In the rows, 128 means zero.
Known rows, with every way that one mark hangs from another
teto(dolek(variz(gipa konat) zakom)): [134  96  86 133 122 128 114 155 133 139  77 121 116  96 123  87 120 161
 182 160 167 117 157 128 102 119 148  98 106  95]
bamirav(teto variz): [141  76  97 113 151 155  98 149 121 205  89 137 150 104  96 124 124 144
 173 149 182 105 143 128  82 106 165 129 107 128]
zakom(dolek(teto variz(gipa konat))): [107  96 105 127 121 114  96 126 129 124  93 118 124 114 115  97 113 160
 167 130 161 112 150 110  84 131 138 111 122 136]
kegol(vesu(variz)): [ 74  80 106 110 121 155 114 168 143 191  77 126 121 138 101 138 134 127
 148  98 180 112 142  84  55 125 158 159 114 177]
vesu(kegol variz(gipa)): [ 81  79 115 116 107 143 105 165 141 183  72 133 116 133  94 133 146 138
 148 117 185 125 147 104  55 137 156 128 108 148]
zakom(dolek(teto variz(gipa))): [ 95  89 109 136 135 114 103 118 130 130 109 133 117 123 101  91  89 159
 176 121 176 101 154  92  77 126 130 119 117 155]
vesu(variz(gipa(lokel) konat)): [ 66  86  76  95 117 128 113 159 155 126  54 116 111 101 152 137 181 141
 132 142 178 143 145 113  67 168 166 123 122 136]
variz(gipa(lokel) konat): [ 95  78  74  91 105 131 116 164 153 130  64 126 117  81 154 135 171 144
 155 140 176 138 152 109  69 159 176 127 110 121]
teto(dolek): [110  92  78 120 132 128 129 165 133 182  86 132 122 112 110 108 137 148
 179 146 190 101 165 105  80 117 171 146 101 145]
gipa(variz(konat)): [121 101  87 102  98 136 107 162 151 164  74 137 140 102 112 145 171 139
 154 126 184 121 148 100 103 113 179 164 108 147]
zakom(dolek(teto variz(gipa(lokel)))): [ 87  95  92 123 140 109 114 126 152 123 108 125  99 108 131  98 104 152
 166 120 175 104 150  87  63 158 137 116 119 160]
zakom(dolek): [ 96  88  86 115 133 130 113 165 126 160  98 127 111 113 111 125 122 156
 175 136 187 110 165  77  97 119 170 144 110 170]
konat(variz): [104  77  89 103 110 143 134 161 136 151  69 141 131  94 124 128 126 134
 155 123 189 112 169  97  89 109 173 168 118 142]
konat(variz(gipa(lokel))): [ 86  74  78  97 111 127 141 157 150 124  64 136 105  77 150 128 137 137
 149 127 193 133 164 103  75 143 172 142 116 141]
dolek(teto variz(konat) zakom): [139 103  97 129 133 130 101 138 148 127  93 123 143 106 117  97 104 145
 169 134 158  86 153 108  88 118 148 140 115 118]
fevoz(variz(konat)): [122  82  90  96 106 142 126 166 133 151  58 131 142  89 136 142 143 127
 162 132 175 118 162 104  97 110 178 156 123 119]
fevoz(variz): [112  73  94 104 119 142 132 159 136 157  74 147 133  97 124 135 116 125
 169 126 188 109 167  88  90 105 170 161 118 137]
dolek(teto variz(gipa)): [104  78 114 130 122 129 105 119 144 140  99 149 137 119 104  93 105 144
 170 118 176 100 150 100  54 131 127 134 118 130]
kegol(vesu(variz(gipa(lokel) konat))): [ 67  83  90  93 108 140 113 166 157 153  55 107 102 114 142 145 170 132
 131 110 169 144 135 108  49 163 167 127 116 154]
bamirav(teto): [112  80 112 120 144 147 119 145 133 177  93 129 140 103 101 113 143 147
 173 141 182 104 155 116  75 113 169 148 105 140]
vesu(kegol): [117  81 104 111  98 154 111 181 145 206  90 140 134 115  99 136 140 132
 168 111 181 105 158  90  63 126 174 151 100 144]
bamirav(teto variz(gipa konat)): [141  71 103 107 134 147  89 142 111 171  68 127 151  92 107 124 148 154
 167 160 171 134 139 158  88 116 165 101 107  97]
bamirav(neralu teto(dolek)): [134  89  99 137 180 129 122 121 128 195 115 111 127 107  91  98 140 156
 197 162 181 102 146 151  64 125 170 131  89 140]
gipa(lokel variz): [102 100  70 100 114 131 125 165 177 165  88 141 114  95 127 146 160 133
 155 117 200 112 150  79  84 141 177 167 106 175]
gipa(lokel variz(konat)): [113 107  64  90 100 130 119 170 172 154  72 129 124  88 141 152 185 133
 146 126 186 124 148  97  93 149 187 159 110 156]
neralu(bamirav(variz(gipa(lokel)))): [117  62  73 104 134 141  88 140 145 169 110 126 118  78 136 119 131 140
 179 156 188 137 145 105  69 163 159 102 100 127]

Rows
[ 91  86 112 107  93 143  99 173 137 173  59 121 126 124 107 140 169 139
 139 126 171 137 145 123  64 142 164 120 112 127]  vesu(kegol variz(gipa konat))
[135  99  82 140 140 135 127 165 143 171 100 131 115 106 112  84  98 150
 188 146 180  87 163  98  95 109 149 126 107 126]  teto(dolek(variz zakom))
[143  70 107 121 162 158  82 129 124 210 125 118 150  94  96 105 125 142
 188 164 181 116 144 131  83 125 162 116  97 124]  neralu(bamirav(teto variz))
[ 81  93  95  96  97 137 109 178 161 164  57 113 110 110 137 146 184 132
 130 123 171 141 143 120  53 174 169 116 113 137]  vesu(kegol variz(gipa(lokel) konat))
[133  61 112 126 156 147  80 114 117 190 118 123 141  93  94 100 124 152
 193 167 184 132 142 141  78 125 152  97  95 115]  neralu(bamirav(teto variz(gipa)))
[116 105 101 122 127 123  99 138 133 143 100 117 133 118 117 103 115 151
 162 125 158  94 153  98  86 129 146 132 124 147]  zakom(dolek(teto variz(konat)))
[ 77  78 109 104 103 144 101 160 136 163  55 116 120 127 112 137 157 137
 141 110 168 142 137 113  60 130 159 133 115 146]  kegol(vesu(variz(gipa konat)))
[129  92 104 136 126 120  98 127 140 105  88 129 134 104 115  89 103 155
 174 138 161 104 152 119  84 122 138 121 113 106]  dolek(teto variz(gipa konat) zakom)
[109  92  87 133 144 117 114 127 167 108  99 130 108  98 130  91  93 147
 174 128 176  99 152  96  64 149 136 122 110 131]  dolek(teto variz(gipa(lokel)) zakom)
[154  72  96 136 180 128 100 114 107 198 105 124 128 104  84 102 119 162
 202 173 183 122 134 177  71 119 156  93  88 119]  bamirav(neralu teto(dolek) variz(gipa))
[ 65  71 112 114 117 144 109 155 137 169  71 129 113 135  98 131 133 136
 151 102 182 132 140  95  51 127 149 138 111 165]  kegol(vesu(variz(gipa)))
[106  99 103 132 139 124 106 132 137 153 115 130 125 126 102  96  92 148
 172 117 172  83 156  79  79 125 138 138 121 166]  zakom(dolek(teto variz))
[137 101 102 154 189 123 115 125 134 173 133  90 116 102  92  69 122 162
 212 184 187 102 163 141 101 116 172 118  79 131]  neralu(bamirav(teto(dolek(zakom))))
[157  67  75 100 133 149  79 148 120 185  91 129 152  86 118 146 136 142
 175 152 164 121 134 128  77 133 171 127 105 118]  bamirav(neralu variz(konat))
[116  85 106 144 140 120 103 119 143 116 103 141 125 113 102  83  82 154
 183 130 176  95 155 103  77 118 129 129 109 125]  dolek(teto variz(gipa) zakom)
[ 97  95 105 102  99 153 102 185 145 193  65 117 134 126 110 145 172 128
 134 121 169 120 147 111  68 139 173 139 115 140]  vesu(kegol variz(konat))
[131  89 121 142 159 148 115 124 144 209 136 107 133  99 100  65 128 144
 194 159 178  96 152 129  73 135 147 105 102 123]  neralu(bamirav(teto(dolek(variz))))
[153  86  94 133 174 143  98 131 120 223 127 107 138 103  92  88 128 150
 199 179 186 105 147 152  86 122 166 105  88 127]  neralu(bamirav(teto(dolek) variz))
[109  81  96 128 116 136 123 150 136 176  90 143 119 106 112  89 118 149
 177 138 183 108 155 104  71 126 140 110 113 121]  teto(dolek(variz(gipa)))
[104  77  77  87 103 126 132 159 150 120  50 127 118  73 164 141 155 130
 155 136 178 140 157 112  86 144 180 132 121 114]  fevoz(variz(gipa(lokel) konat))
[145  66 110 116 144 147  74 120 115 179 103 108 148  84 109 107 147 153
 182 173 169 143 138 160  89 131 161  88  98  98]  neralu(bamirav(teto variz(gipa konat)))
[157  63 104 115 155 142  80 116 109 175  91 120 147  85 104 127 142 157
 182 165 164 137 126 171  73 129 161  96  99 101]  bamirav(neralu teto variz(gipa konat))
[127  97 101 140 144 130 106 132 150 138 109 137 134 116 103  90  81 144
 180 126 173  78 156  91  78 113 138 148 112 135]  dolek(teto variz zakom)
[115  73 100 133 122 141 107 148 137 135  92 145 118  96 113  98  96 151
 181 135 176 111 158  88  88 114 138 115 112 115]  dolek(variz(gipa) zakom)
[ 86  88 105 100 109 155 106 173 142 182  64 111 130 129 114 143 157 129
 137 107 164 123 140 102  63 127 168 151 118 160]  kegol(vesu(variz(konat)))
[142  80  94 127 156 131 109 137 109 197  82 131 128 110  88 101 126 160
 185 168 191 117 146 163  86 106 159  98  96 116]  bamirav(teto(dolek) variz(gipa))
[137 106  91 146 176 122 130 148 130 166  96 109 115 115  94  87 122 163
 196 168 187  95 163 141 101  99 174 132  88 135]  bamirav(teto(dolek(zakom)))
[153  76 105 113 149 157  78 135 120 200 111 104 157  85 108 114 147 143
 178 172 167 124 140 147  90 129 169 107 102 107]  neralu(bamirav(teto variz(konat)))
[163  72  97 113 160 151  83 131 113 197  96 116 158  87 105 132 143 146
 177 164 162 119 128 160  75 126 172 115 101 113]  bamirav(neralu teto variz(konat))
[161  94  96 122 160 143  91 136 117 215 111  92 148  95 105  95 149 151
 191 186 173 117 144 170  94 125 175  96  94 108]  neralu(bamirav(teto(dolek) variz(konat)))
[ 94  89  82 102 109 128 112 162 147 134  82 116 101  81 157 121 141 153
 153 133 164 133 150  90  85 163 155  96 126 132]  zakom(dolek(variz(gipa(lokel) konat)))
[104  90  93 108 111 125 110 130 163 121  79 126 128  91 147 106 140 139
 151 125 162 113 144 113  52 166 145 121 123 118]  dolek(teto variz(gipa(lokel) konat))
